Known rows, with every step that occurs:
farosu > molovur > fodi > beki > famum: [ -2  35  23   1  -9  -1  12   6  -9  14  17  -1  -4  -7  -3 -19  35  10
 -27   0  -4  -9 -33]
molovur > farosu: [ -3  10   0  -3 -14  -2   6  -6   1   2  -1   4  -2   9  -7   1   4   4
  -2   2  -3   0  15]
seso > molovur > fodi > beki: [ -9  19  10  -4 -31   3  12   3 -18  10 -14  -5  -5  -1   4 -10  21  21
   4  10 -11 -16 -10]
zudesob > kipi > farosu: [ -3   3   0  11   0   2  -4  10   7  -6   9   1   0   2  15 -12   2 -13
  -4  -9  -4   8 -13]
beki > fodi: [ -1   5  13   5  16  -7   8   2  -5  -3  -6   6 -16  -1   0   2   4  -5
  -9  -2   6   0 -17]
fodi > beki: [-1 13  3 -4 -2  8 -1  3 -9 11 -5 -7  0 -1  3 -8 12 -7  3  6 -6 -3 -5]
farosu > gofo: [-12  10  -1   4   8  10  -3  -1   3   0  -7  -2  -2 -27   0  -6  12  -6
 -13   0  -3   4   5]
seso > molovur: [-4 -5  6  4 -4  2  0  1 -6 -5 -7  1  6 -3  1  2  2 14  3  1 -2 -8 -8]
seso > molovur > fodi > beki > zudesob > kipi: [-14  24  21  13 -13  -9  19   0 -12   4 -20 -11  18  -8  13 -25  20   9
 -14  13   0 -15 -35]
zudesob > kipi > farosu > molovur > fodi: [ -3  20   6  12 -21   2   5  10   6  -2  28  -1  -6   4  10 -25  24   6
 -24 -11  -8  12 -26]
zudesob > kipi > seso > molovur: [ -7   1   7  15   0   4  -1 -10   1  -7   0   0   7   6   7 -13   2   2
  -6  -2  -2  -7 -22]
kipi > farosu > gofo: [-21  11  -3   4  -1   9  -9  14   5   0  -1   3  -2 -24   5  -4  17 -11
  -8 -14 -15   7  -2]
kipi > seso > molovur > farosu: [-16   9   6  -1 -22  -2   1 -12  -1  -2  -4   8   5  16  -8   3   9  15
   0  -6 -13  -9  -2]
fodi > molovur > farosu > gofo: [-16  14   2  -1   1   9   2  -3  13  11 -10  -6  -2 -19  -5  -9  31  16
 -23   1 -10  14   5]
farosu > molovur > fodi: [  1  16   6   1 -19   2   9   0   0   3  20   0  -7   2  -4 -12  24  18
 -20  -1  -5   4 -11]
fodi > beki > zudesob > kipi > seso: [-16  21  12  11  11  -7   2  -5  -3   7  -5 -11  23   2   9 -23  16 -22
 -16  -1  -1  -2 -38]
seso > molovur > fodi > beki > zudesob > kipi > famum: [-24  25  29  14 -17 -20  13   8 -16   6 -13 -11  19  -3  12 -22  24   9
 -13   0  -9 -20 -47]
zudesob > kipi > farosu > molovur: [  1   9   3  16   5  10  -9  13   8  -6  30   0   7   0  11 -23  20  -9
 -21 -15  -4  18 -28]
beki > zudesob > kipi > farosu > molovur > fodi: [-14  23  14  16 -10 -12  10  13   8  -3  20  -2  16  -2  12 -24  28   3
 -32 -11  -4  10 -43]

Rows:
[ -5  11  17   0   9 -10  13   3   6   7  -7   1 -16   7  -6  -1  23  16
 -17   2  -1   9 -17] : beki > fodi > molovur > farosu
[-13  35  28  15  -9 -14   8   7  -7  11  17 -14  17  -1   7 -33  38  -1
 -33  -9  -9  -1 -54] : farosu > molovur > fodi > beki > zudesob > kipi > famum
[-29  26  19  -1 -24 -13  13   0 -15  10 -16  -6  17   2   3  -7  27  13
  -6   0 -14 -20 -37] : kipi > seso > molovur > fodi > beki > zudesob
[-18  32  13   8 -18 -13  14  16  -4   7  -6  -9  11  -2  17 -22  24 -10
 -13   0  -9  -4 -33] : molovur > fodi > beki > zudesob > kipi > farosu
[  0  30   9  -4 -22   8   7   4 -10  15  16  -8  -7   0  -1 -19  37  12
 -16   4 -10   0 -19] : farosu > molovur > fodi > beki
[ -3  24   5  -7 -27   0  12   3 -13  15  -7  -7 -13   0   3 -10  19   7
   1  10  -9  -9  -1] : molovur > fodi > beki
[-11  24  13   6 -28   4   9 -10 -11   7  -6  -7  -7   7   9 -21  20   9
  -5   7 -12 -13 -24] : zudesob > kipi > seso > molovur > fodi > beki
[-21  35  15   1 -18  -7   6  22  -5  13  14  -5  17  -3   7 -19  44   3
 -20 -11 -17   3 -42] : kipi > farosu > molovur > fodi > beki > zudesob
[ -7   7   8   0 -29  -4  14  -1  -9  -1  -9   1  -6   0   1   0   9  28
   0   6  -4 -15  -3] : seso > molovur > fodi
[-24  26  18  12 -22 -10  14  17  -9   3 -14  -7  17  -6  20 -23  24   5
  -9   0  -9 -10 -41] : seso > molovur > fodi > beki > zudesob > kipi > farosu
[-11  25  13  17  13   1  -5  19   0   4  17 -11  31  -5  15 -31  35 -20
 -27 -11  -6  13 -52] : fodi > beki > zudesob > kipi > farosu > molovur
[-18  32  15   7 -13 -14  15  -8  -4  10  -8  -9  10   5   9 -24  21  -7
 -19   4  -5  -8 -34] : molovur > fodi > beki > zudesob > kipi > seso
[ -5  35  19  13  -3  -3  15   1  -5   8   8 -14  17  -5   8 -36  36   0
 -36   6   1   4 -42] : farosu > molovur > fodi > beki > zudesob > kipi
[-13   0   4   3  -7   2  -5  -5  -4  -4  -2   3   7   6  -2   1   6  11
   2  -8  -9  -9 -16] : kipi > seso > molovur
[-21  17  18  16   8  -5   1  -4  -8   2 -12 -10  30  -1  12 -22  17  -7
 -13  -2  -3  -9 -47] : fodi > beki > zudesob > kipi > seso > molovur
[-24  27  18  11  -5  -8   7 -10  -5   2 -15  -6  30   9   4 -22  21  -4
 -14   2  -7 -10 -32] : fodi > beki > zudesob > kipi > seso > molovur > farosu
